What can hang from each mark:
zode: tapob
kevu: nudi venuz zode
kevig: pafem
nudi: kevu tapob
pafem: duko kevig venuz
tapob: nudi venuz
venuz: kevu pafem tapob

Known rows, with every way that one mark hangs from another:
tapob{nudi venuz{kevu}}: [-1.89, 1.94, 0.62, 1.07, -0.36, 2.45, 1.24, -0.07, -2.28, -1.60, 4.04, 4.36, -0.06, 2.09, -0.24, 1.11, -2.42, -2.46, 1.05, -0.10, 0.34, 1.84, 0.33]
kevig{pafem{duko venuz}}: [3.79, 3.39, -1.85, 0.95, -0.22, -2.73, -1.35, 1.71, 0.14, -0.03, -1.68, 3.94, 0.65, -0.94, 1.86, -0.94, 4.59, 1.68, -1.87, 1.41, 0.75, 2.41, -0.05]
kevig{pafem{venuz{kevu{zode{tapob}}}}}: [-0.53, 3.25, 0.04, -1.38, -1.30, 1.66, -1.69, -0.75, 1.47, 0.88, -4.45, 4.35, -1.96, -1.58, -2.01, 0.78, -0.43, 0.08, 0.12, -3.34, 2.86, 0.84, -3.47]
nudi{kevu}: [5.57, -0.33, 1.67, 0.49, 1.41, -1.24, 2.28, 5.93, -2.56, -0.07, 0.80, -0.24, -1.50, -1.18, 2.09, -0.37, 0.70, -1.02, -2.55, 0.29, 2.29, -0.63, -3.34]
zode{tapob{nudi}}: [-6.38, 3.34, -0.94, 1.94, -1.64, -0.16, -3.09, 1.19, 0.62, -2.46, 0.52, -0.18, 1.56, 0.21, 3.62, -7.39, -2.21, -2.22, -1.01, 1.61, 0.22, -1.11, -0.20]
tapob{nudi{kevu} venuz{pafem}}: [0.63, -0.12, 2.05, -2.69, 1.10, 3.35, 1.48, 1.48, -1.15, -0.09, 5.67, 4.85, 1.24, 2.80, 1.69, 2.11, 0.35, -3.30, -0.87, -1.43, -2.51, -0.06, -2.63]
pafem{duko kevig venuz{kevu{nudi zode} tapob}}: [0.93, -2.28, -1.63, 0.54, -0.49, 0.59, 1.32, -4.82, 0.12, 1.48, -3.78, -3.48, -2.07, -0.35, -3.48, 3.91, -0.42, 6.21, 1.51, 0.60, 1.13, -0.50, 3.15]
tapob{nudi{kevu} venuz{pafem{duko kevig}}}: [0.08, -1.29, 1.31, -2.24, 1.41, 3.06, 0.88, 1.20, -0.95, 0.58, 6.40, 3.08, 0.69, 4.06, 2.20, 3.28, 1.99, -1.47, -0.37, 0.44, -6.12, 1.12, 0.68]
kevu{nudi venuz{tapob} zode}: [4.01, -1.05, -0.57, 0.87, -0.33, -1.95, -1.72, -3.89, 0.10, -3.36, -3.81, -3.85, 2.73, -4.17, -3.10, -6.14, -1.53, 3.12, -0.14, 1.06, 5.26, -1.06, 1.44]
pafem{duko}: [-0.10, 0.47, -1.97, 2.81, 0.38, -5.33, -0.20, 5.55, -1.60, -0.59, 0.10, -1.90, 0.80, -0.02, 3.14, -2.38, 2.19, 0.81, -1.30, 4.47, 1.85, 1.87, 1.24]
kevig{pafem{duko venuz{kevu{zode} tapob}}}: [-0.06, 0.77, -0.88, -2.02, -0.16, -2.56, 0.92, -2.84, 1.19, 2.75, -3.77, 2.07, -0.95, -1.81, -2.32, 2.91, 1.25, 4.35, 1.77, -1.10, 1.43, 2.36, -0.82]
kevig{pafem{duko venuz{kevu tapob}}}: [2.41, 1.48, 0.22, -0.77, 0.38, -3.18, -0.04, -1.28, 0.57, 2.72, -2.37, 1.98, -0.75, -2.08, 0.31, 2.26, 3.04, 2.27, 1.02, -1.16, 0.61, 2.27, -1.14]
kevu{nudi venuz{pafem{duko kevig}} zode{tapob}}: [0.62, -1.99, 0.34, 0.04, -1.53, 0.53, -6.36, -1.31, 3.55, -1.34, -3.63, -5.16, 2.93, -0.18, -1.55, -3.75, 0.56, 1.18, 0.80, 1.08, 0.52, -0.57, 2.65]
kevu{nudi{tapob{venuz{pafem{duko kevig}}}} zode}: [-3.87, -2.52, -1.72, 0.92, -0.90, -0.60, 1.40, -4.18, -0.77, -2.47, -0.38, -2.60, 2.69, 3.39, -2.07, -1.50, -1.00, -1.66, -0.72, 3.14, -1.57, 0.43, 2.77]
kevig{pafem}: [2.02, 2.27, 0.18, -0.41, -0.19, -4.26, -0.48, 4.54, -1.25, -2.16, -1.35, 3.39, 1.33, -3.71, 2.49, -4.26, 0.76, -2.64, -3.70, -0.30, 1.35, 1.74, -1.98]
tapob{nudi{kevu{zode}} venuz{pafem{duko kevig}}}: [-2.76, -2.09, 0.04, -3.42, 0.56, 3.70, 1.86, -0.62, -0.08, 0.30, 4.83, 3.17, 0.44, 4.23, -0.51, 4.28, 0.17, 0.62, 0.59, 0.56, -5.09, 1.00, 1.04]
venuz{pafem{kevig} tapob{nudi{kevu{zode}}}}: [-3.93, -3.56, 1.20, -5.73, 0.50, 0.60, 2.70, -0.75, 1.16, 1.11, 0.81, -1.60, 0.29, -1.42, -0.18, 1.45, -2.87, 0.49, -0.86, -3.23, -4.38, -2.81, -0.78]
venuz{tapob}: [-1.59, 0.29, -1.18, 0.31, 1.51, -4.93, 0.76, 2.86, -1.87, -0.63, -0.95, -1.72, 0.41, -3.99, 2.90, -4.29, -0.07, -1.02, -2.51, 1.23, 2.58, -1.20, -1.43]
pafem{kevig venuz{tapob{nudi}}}: [-1.02, 1.91, -3.58, 0.43, 0.52, 2.39, 0.32, -2.33, 0.09, -1.19, 0.38, 0.98, -1.46, -1.86, 1.43, -2.24, 0.38, 1.72, -2.24, -0.11, -2.11, -3.33, 2.25]
zode{tapob}: [-3.75, 2.56, -0.66, 2.27, -0.12, -1.63, -3.36, 4.88, -0.29, -1.49, -1.38, -1.01, 0.01, -1.12, 4.03, -6.28, -0.05, -3.32, -2.06, 1.90, 2.58, -1.12, -2.36]
pafem{duko kevig venuz{kevu}}: [3.17, 0.10, -1.47, 2.61, 0.30, 1.21, 0.17, 2.70, -0.42, 2.19, -0.82, -0.40, -3.80, 0.99, 0.02, 5.27, 2.54, 2.65, 0.14, 0.70, 0.11, 0.43, 2.39]

Rows:
[2.45, -1.05, -0.82, -1.73, 0.17, -1.21, -2.39, 4.15, 1.72, -0.86, -2.15, -0.05, 1.49, -2.32, -2.56, -0.69, 0.33, -0.19, -0.31, -1.60, 3.28, -0.45, -0.48] => kevu{venuz{pafem} zode}
[-0.49, -0.16, -0.41, 0.85, 1.31, 1.29, 4.48, -1.57, -2.47, -1.40, 1.87, 1.34, -1.32, 2.94, -2.16, -0.02, -0.21, -2.39, -0.20, 1.70, 0.30, -0.26, -3.05] => nudi{kevu{zode} tapob{venuz}}
[-1.56, 2.25, -0.23, -2.99, -1.43, 0.49, 1.37, -5.15, 1.47, 0.43, -2.81, 4.28, -0.59, -2.65, -2.97, 1.29, -2.23, 2.52, 1.14, -3.73, 0.78, 0.67, -1.06] => kevig{pafem{venuz{kevu{zode} tapob{nudi}}}}
[-2.92, -1.81, 0.86, 1.14, 1.04, -0.67, 0.96, 0.98, -0.90, 1.70, 2.74, -0.80, -0.27, 3.53, 0.24, 3.57, 1.44, -5.68, 1.15, 0.70, -3.72, 1.10, 0.41] => nudi{tapob{venuz{kevu pafem{duko kevig}}}}
[7.62, -2.09, 3.35, 0.56, 1.38, 0.76, -0.26, 2.12, 1.03, 0.64, 1.36, -3.16, -0.36, -0.20, 0.37, -0.31, 2.65, -4.48, -0.59, -1.85, -3.04, -2.47, -1.72] => nudi{kevu{venuz{pafem{kevig}}} tapob}
[-0.67, -2.15, 1.38, -1.09, 1.87, 0.32, -0.07, 4.89, -1.39, 2.44, 2.88, 1.97, -1.05, 2.21, 0.62, 6.31, 1.91, -3.37, 0.28, -0.44, -1.84, 2.25, 0.11] => tapob{venuz{kevu pafem{duko kevig}}}
[1.52, 1.80, 0.80, 0.38, 0.93, 3.22, 2.19, 0.27, -2.85, -2.05, 5.68, 4.88, 0.15, 2.45, 1.46, -0.59, -0.07, -1.61, -0.91, 1.13, -0.95, 0.61, -1.43] => tapob{nudi{kevu} venuz}
[3.44, -1.43, -0.60, 1.95, 0.23, 0.26, 0.38, -3.26, -0.54, 1.63, -2.15, -3.89, -1.91, -0.50, -0.36, 3.06, 1.45, 4.03, 0.56, 0.56, 0.45, -0.55, 2.92] => pafem{duko kevig venuz{kevu{nudi} tapob}}
[7.33, -1.36, 3.48, 0.72, 1.24, -0.69, -0.20, 2.17, 0.94, 1.11, 1.23, -3.08, 0.69, 0.08, 0.29, -0.51, 2.54, -4.32, 0.28, -1.88, -0.88, -1.91, -2.99] => nudi{kevu{venuz{pafem}} tapob}
[1.24, 0.07, -2.18, 0.26, -0.21, 3.71, 1.61, 1.71, -0.43, 0.47, -2.96, 1.45, -4.92, -0.75, -3.62, 5.27, -1.36, 2.24, -0.88, -2.28, 2.43, -1.36, 0.66] => pafem{kevig venuz{kevu{zode}}}
[1.19, -1.88, 1.05, 0.52, -2.13, -1.43, 2.17, 0.46, -1.79, -1.45, -3.90, -2.67, -0.36, -1.15, -3.75, 1.33, -5.12, 0.90, 0.02, -0.74, 5.90, 0.62, -0.06] => venuz{kevu{nudi zode}}
[3.57, -3.33, 1.39, -0.23, 0.65, -0.36, 0.66, -0.09, 1.99, 1.42, 0.07, -4.30, -0.10, 1.38, -2.48, 1.34, 2.27, -0.16, 1.60, 0.15, -3.22, -1.01, 0.23] => nudi{kevu{venuz{pafem{duko kevig}} zode} tapob}
[1.43, 2.63, 2.34, 1.88, -0.67, 2.76, -3.97, 0.06, 1.73, -1.27, 1.54, -0.33, 0.71, 0.01, 2.30, -5.82, 0.07, -0.80, 0.88, 0.22, -0.13, -1.32, -1.42] => zode{tapob{nudi{kevu{venuz}}}}
[-1.31, 0.74, -1.84, -0.16, -0.34, -1.02, -1.09, -3.18, 1.75, -2.69, -0.94, -0.56, 2.07, -3.14, -2.42, -5.18, -2.18, 3.48, 1.39, 0.67, 1.99, -0.85, 1.94] => kevu{venuz{tapob{nudi}} zode}
[-7.33, 0.42, 1.25, -0.64, -0.21, 3.22, -3.56, -0.03, 1.27, 1.56, 3.40, 1.49, 0.54, 3.85, 2.21, 1.36, -0.33, -3.63, 2.23, -0.10, -4.35, 0.93, 0.42] => zode{tapob{nudi venuz{kevu pafem{duko kevig}}}}
[-6.39, 4.32, -1.35, 2.15, -0.37, 2.73, -3.29, -0.35, -0.53, -3.01, 3.10, 3.71, 1.48, 2.20, 3.37, -6.37, -0.58, -3.68, -0.64, 2.64, -0.29, 0.02, -0.78] => zode{tapob{nudi venuz}}
[-4.39, -2.38, 2.67, -3.78, -0.36, -2.23, 1.36, 0.42, 0.95, 2.82, 0.53, -1.92, 1.18, -1.52, 0.66, 2.69, -3.84, -2.02, 1.62, -4.83, -1.03, -0.94, -1.40] => venuz{kevu pafem tapob{nudi}}
[2.25, 1.40, -3.89, 3.14, 0.78, 0.15, -0.57, 3.12, -0.55, -0.01, -0.28, 0.05, -2.21, 0.60, 1.91, 0.69, 4.27, 2.70, -2.30, 3.07, -0.51, -0.28, 3.12] => pafem{duko kevig venuz}
[-2.61, 0.16, 1.78, -2.11, -0.18, 2.36, 0.70, 1.38, -0.73, 0.31, 3.99, 4.35, 0.93, 2.34, 0.27, 3.96, -2.24, -4.11, 1.14, -2.92, -1.01, 1.18, -0.86] => tapob{nudi venuz{kevu pafem}}
[-1.35, -2.85, 1.15, -1.10, -0.83, -2.75, 2.49, -2.53, -1.59, -0.33, -4.24, -4.48, 0.18, -2.88, -3.40, 0.28, -5.34, 1.66, 0.90, -1.43, 5.02, -0.16, -0.77] => venuz{kevu{nudi zode} tapob}
[0.54, -0.05, 2.72, -0.12, -0.24, 2.44, -4.96, 0.85, 3.27, 1.07, 2.31, -2.24, 1.02, 1.41, 2.84, -2.41, 1.78, -0.63, 1.52, 0.11, -4.56, -0.97, 0.34] => zode{tapob{nudi{kevu{venuz{pafem{duko kevig}}}}}}
[2.37, 0.91, 0.03, 1.39, -2.67, -1.80, 1.10, -5.74, 0.97, 0.00, -4.14, 0.12, 0.78, 1.07, -3.61, 1.14, 0.22, 2.18, 1.61, -0.20, 1.20, 2.55, 0.67] => kevig{pafem{duko venuz{kevu{nudi{tapob} zode}}}}
[-1.62, 2.29, -3.63, 1.88, 0.17, -1.53, -0.02, -2.90, 0.71, 0.50, 0.56, -0.67, 0.92, 0.73, 1.89, -1.53, 2.39, 4.78, 0.66, 2.72, -0.28, -0.30, 2.49] => pafem{duko venuz{tapob{nudi}}}
[1.72, -2.10, 2.61, 0.38, -0.29, -3.30, 1.54, -0.95, -2.15, 0.14, -2.40, -4.39, 0.33, -3.27, -0.16, -0.81, -3.34, -0.56, -0.11, -1.30, 4.17, -0.36, -0.94] => venuz{kevu{nudi} tapob}
[-3.80, -0.58, -2.69, -0.37, -0.68, 1.81, 1.82, -4.92, 1.48, 1.98, -1.03, -1.10, -2.64, 0.83, -2.77, 4.29, -1.29, 6.77, 2.94, 0.03, -1.95, -0.44, 3.91] => pafem{duko kevig venuz{kevu{zode} tapob{nudi}}}
